Known rows, with every way that one mark hangs from another
koves{molu{veko} nosi}: [-0.432 -0.167 -0.097 1.775 3.243 -0.326 0.388 1.090 -1.044 -0.655 1.444 0.732 -0.660 -0.283 -2.698 1.291 0.962 0.701 0.875 -1.728 0.512 -0.577 -1.244]
pavonu{veko}: [0.328 0.237 0.182 0.294 -0.204 1.142 -0.034 0.691 0.294 0.068 0.549 -0.142 -0.551 0.350 -0.896 0.249 0.686 3.441 0.146 -0.532 0.004 0.736 0.186]
nosi{koves{molu} veko}: [-0.218 0.999 -1.757 1.020 0.333 1.176 -0.298 1.744 0.052 -0.579 0.865 0.821 0.348 -1.847 -1.484 0.517 0.377 2.915 0.462 -1.419 0.122 -0.268 -0.252]
molu{koves{nosi} veko{nemin pavonu}}: [-0.731 0.728 -0.406 2.001 2.082 -0.201 0.310 2.652 -1.662 -0.482 1.527 0.727 -0.979 -1.622 -6.131 1.384 0.002 1.564 2.196 -2.190 -1.223 -0.903 -0.308]
koves{molu nosi{veko{kura nemin{zuru} pavonu}}}: [0.429 -1.781 1.343 1.679 2.866 -0.322 -0.797 1.691 0.200 -1.435 1.045 1.897 3.603 -0.325 -5.927 1.167 0.196 -1.239 -0.550 -3.847 -1.330 0.002 -0.625]
nosi{veko{nemin}}: [0.367 0.855 -0.619 -1.448 -1.894 1.001 -0.211 0.690 -0.328 -0.642 0.555 0.231 0.835 -0.873 -3.820 0.298 -0.445 2.643 0.659 -0.901 -0.739 0.088 0.364]
kura{veko{nemin nosi}}: [0.341 -1.080 0.514 -1.746 -0.649 -0.129 0.016 0.067 -0.787 -1.117 0.652 0.365 0.460 0.686 -5.080 1.597 -0.012 0.666 0.319 -0.523 -0.956 0.179 -0.530]
koves{molu}: [-0.026 -0.811 0.383 1.448 1.543 -0.282 0.005 -0.012 0.005 -0.220 0.166 0.550 -0.011 0.058 -0.477 0.213 0.229 -0.743 -0.332 -0.306 0.544 0.268 -0.221]
nosi{veko{kura nemin}}: [0.542 0.776 -0.620 -1.976 -0.820 -0.025 -0.410 2.051 -0.469 -1.038 -0.045 0.806 1.962 -0.333 -4.592 0.592 -0.155 0.839 0.523 -1.370 -1.238 0.653 0.193]
nuzi{molu{koves veko{kura pavonu}}}: [-0.593 0.611 0.045 2.911 4.566 -1.805 -0.286 2.858 -2.363 -0.345 0.624 0.653 -1.481 -0.949 -2.061 0.002 0.625 -1.959 0.811 -1.292 -0.799 -0.486 0.388]
goro{pavonu{veko{kura}}}: [0.190 -0.675 1.100 1.118 0.082 0.265 0.416 2.117 -0.309 -0.429 0.008 0.563 -0.423 0.204 -0.814 0.371 0.914 0.293 -0.155 -1.569 -1.050 1.079 0.018]
veko{nosi{koves}}: [-0.025 0.688 -0.925 0.103 0.367 -0.100 0.206 1.328 -0.439 -0.774 0.472 0.219 0.756 -1.010 0.297 1.127 0.481 0.146 -0.003 -0.580 -0.317 -0.562 -0.464]
goro{pavonu{veko{kura nemin{zuru} nosi{koves}}}}: [0.751 -0.697 0.507 1.623 -0.585 0.382 -0.302 2.604 0.022 -1.380 0.869 1.420 2.925 -0.573 -3.101 1.348 0.728 0.821 -0.979 -3.024 -2.155 1.170 0.154]
nemin{veko}: [0.435 -0.690 -0.179 -0.230 0.376 1.066 -0.435 -0.145 -0.115 0.170 0.645 -0.073 -0.773 0.198 -1.926 0.093 0.168 -0.042 0.359 0.182 -0.473 0.162 -0.565]
goro{pavonu{veko{kura nemin nosi}}}: [0.744 -0.867 1.674 0.180 -0.108 -0.328 0.723 2.394 -1.090 -1.442 0.352 0.768 0.781 0.181 -3.190 1.489 0.792 -0.540 -0.256 -1.865 -1.686 1.131 -0.100]
nuzi{molu{koves veko{kura nemin{zuru} nosi pavonu}}}: [0.156 -0.295 0.807 3.096 4.294 -2.039 -0.979 2.200 -2.316 -1.321 1.352 1.142 1.469 -0.525 -4.297 0.709 0.353 -3.323 -0.291 -2.575 -1.513 -0.360 0.417]
veko{nemin}: [0.360 -0.033 0.129 -0.719 -0.998 -0.092 0.053 0.188 -0.093 -0.262 0.010 0.354 0.946 -0.070 -2.911 0.240 -0.499 0.830 0.165 0.063 -0.696 0.585 0.475]
kura{veko{nemin{zuru} nosi{koves{molu}} pavonu}}: [0.109 -2.440 0.960 2.095 1.443 0.370 -0.884 0.388 0.318 -1.176 1.227 1.644 2.119 -0.517 -5.901 1.443 0.091 -0.233 -0.877 -2.588 -1.339 -0.149 -0.385]
pavonu{veko{kura nemin{zuru} nosi}}: [1.288 -0.796 0.971 -0.077 0.524 -0.230 -0.933 1.279 0.204 -1.274 0.641 0.945 3.519 1.228 -4.120 1.269 0.703 0.413 -1.150 -2.268 -1.176 1.409 0.043]
nemin{veko{kura nosi{koves{molu}} pavonu} zuru}: [0.578 -2.328 0.677 2.892 4.205 0.119 -1.337 1.624 0.217 -1.004 0.929 1.646 2.328 -0.531 -3.134 1.108 0.910 -4.441 -1.240 -2.790 -1.256 -0.155 -1.218]

Rows
[1.040 -0.734 -0.077 1.689 1.661 -0.010 -0.970 2.483 0.530 -1.501 0.927 1.861 3.981 0.310 -4.711 1.770 1.019 1.432 -1.159 -2.703 -1.040 1.613 -0.078]
pavonu{veko{kura nemin{zuru} nosi{koves{molu}}}}
[0.227 -0.052 -0.174 0.460 2.023 -1.042 -0.310 2.045 -1.119 -1.006 0.240 1.493 0.904 0.100 -5.822 0.849 0.341 -0.968 0.567 -1.562 -0.568 0.959 -0.057]
koves{molu{veko{kura nemin}}}
[-0.230 1.534 -1.320 0.619 0.696 -0.417 -0.031 2.143 -2.155 -0.969 1.314 0.331 -0.633 -1.073 -4.758 1.469 0.089 0.874 1.676 -1.323 -0.601 -0.485 -0.211]
molu{koves veko{nemin nosi}}
[0.305 -1.028 0.760 1.366 2.874 -1.380 0.116 2.826 -0.707 -1.519 -0.067 1.767 2.221 -1.097 -4.310 1.672 0.387 -3.157 -0.451 -1.968 -1.373 0.209 -0.271]
veko{kura nemin nosi{koves{molu}} pavonu}
[-0.605 1.452 -1.838 0.639 0.980 0.504 0.024 2.407 -0.800 -0.548 1.481 0.207 -0.303 -1.330 -2.307 1.363 0.332 3.488 1.842 -1.563 -0.164 -0.892 -0.951]
molu{koves{nosi{veko}}}
[0.332 -0.565 -0.245 1.910 1.205 0.427 -1.342 2.412 0.605 -1.075 0.562 2.100 3.579 -1.567 -5.387 0.457 -0.089 -0.081 -0.628 -3.489 -1.633 0.309 0.324]
nosi{koves{molu} veko{kura nemin{zuru} pavonu}}
[0.121 0.117 -0.455 0.887 1.266 0.180 -0.365 3.381 -0.231 -1.160 0.204 1.798 1.850 -1.929 -5.621 0.861 0.059 0.324 0.334 -2.547 -1.508 0.301 0.232]
nosi{koves{molu} veko{kura nemin pavonu}}
[0.560 -0.630 0.814 0.184 0.107 0.255 -1.337 1.266 0.316 -0.865 0.251 1.187 3.137 -0.620 -4.814 -0.097 -0.427 -1.219 -0.578 -2.986 -1.787 0.068 0.442]
nosi{veko{kura nemin{zuru} pavonu}}
[0.505 -1.722 1.009 2.415 2.805 -1.104 -0.839 1.989 0.147 -1.469 0.297 2.044 3.982 -0.719 -4.098 1.260 0.219 -3.602 -1.448 -2.925 -1.494 0.297 -0.161]
veko{kura nemin{zuru} nosi{koves{molu}} pavonu}
[1.094 -0.632 0.479 0.209 -0.165 0.336 -1.197 1.237 0.970 -0.548 0.334 1.098 3.274 1.207 -4.483 0.431 0.292 2.065 -0.835 -1.880 -1.263 1.968 0.624]
pavonu{veko{kura nemin{zuru}}}
[0.501 0.758 -0.817 -0.111 1.197 0.056 -0.049 3.374 -0.236 -1.067 0.375 0.677 1.322 -0.119 -1.492 1.707 1.464 1.781 0.007 -1.566 -0.773 0.723 -0.456]
pavonu{veko{kura nosi{koves}}}
[-0.021 0.088 0.436 -0.214 1.177 0.071 -0.315 2.021 -0.394 -0.668 -0.136 0.527 0.496 -0.894 -2.170 0.065 0.250 -1.674 0.295 -2.164 -0.974 -0.547 -0.137]
nosi{veko{kura pavonu}}
[0.348 -1.631 0.304 -0.461 -1.399 0.607 -1.198 -0.946 0.806 -0.303 0.703 0.810 1.920 1.071 -5.357 0.383 -0.526 1.958 -0.388 -1.039 -1.128 0.786 0.236]
kura{veko{nemin{zuru}}}
[0.232 0.081 -0.069 1.273 1.747 -0.505 -0.946 2.513 -0.764 -1.368 0.827 1.529 2.835 -1.284 -5.207 1.126 0.338 -2.021 -0.271 -3.522 -1.977 -0.435 -0.024]
molu{veko{kura nemin{zuru} nosi{koves} pavonu}}
[0.377 -1.670 0.457 1.826 4.187 -0.231 -0.341 2.589 -0.699 -1.086 0.580 1.341 0.591 -0.872 -3.307 1.518 1.090 -3.993 -0.184 -1.837 -1.152 -0.238 -1.380]
nemin{veko{kura nosi{koves{molu}} pavonu}}
[-0.549 0.166 -0.453 2.544 3.549 -0.493 -0.269 3.221 -0.809 -0.592 0.259 1.555 -0.106 -1.568 -3.382 0.622 0.870 -1.535 0.529 -2.551 -0.698 -0.272 -0.273]
nosi{koves{molu{veko{kura pavonu}}}}
[-0.337 -0.926 1.003 1.786 2.884 0.518 0.390 1.184 -0.426 -0.810 1.270 0.679 -0.141 -1.230 -2.357 0.994 0.576 0.105 0.441 -2.500 -0.030 -1.238 -1.104]
koves{molu nosi{veko{pavonu}}}
[-0.151 0.856 -0.235 0.702 0.706 0.261 0.210 2.199 -1.569 -1.017 1.039 0.619 0.012 -2.135 -4.488 1.222 0.208 0.127 0.872 -2.166 -1.403 -1.028 0.015]
molu{veko{nemin nosi{koves} pavonu}}
[-0.538 1.391 -1.624 0.932 1.173 -0.238 0.158 2.527 -1.597 -0.572 1.611 0.657 -0.457 -0.992 -5.747 1.680 0.104 3.208 2.307 -1.445 -0.796 -0.311 -0.450]
molu{koves{nosi} veko{nemin}}
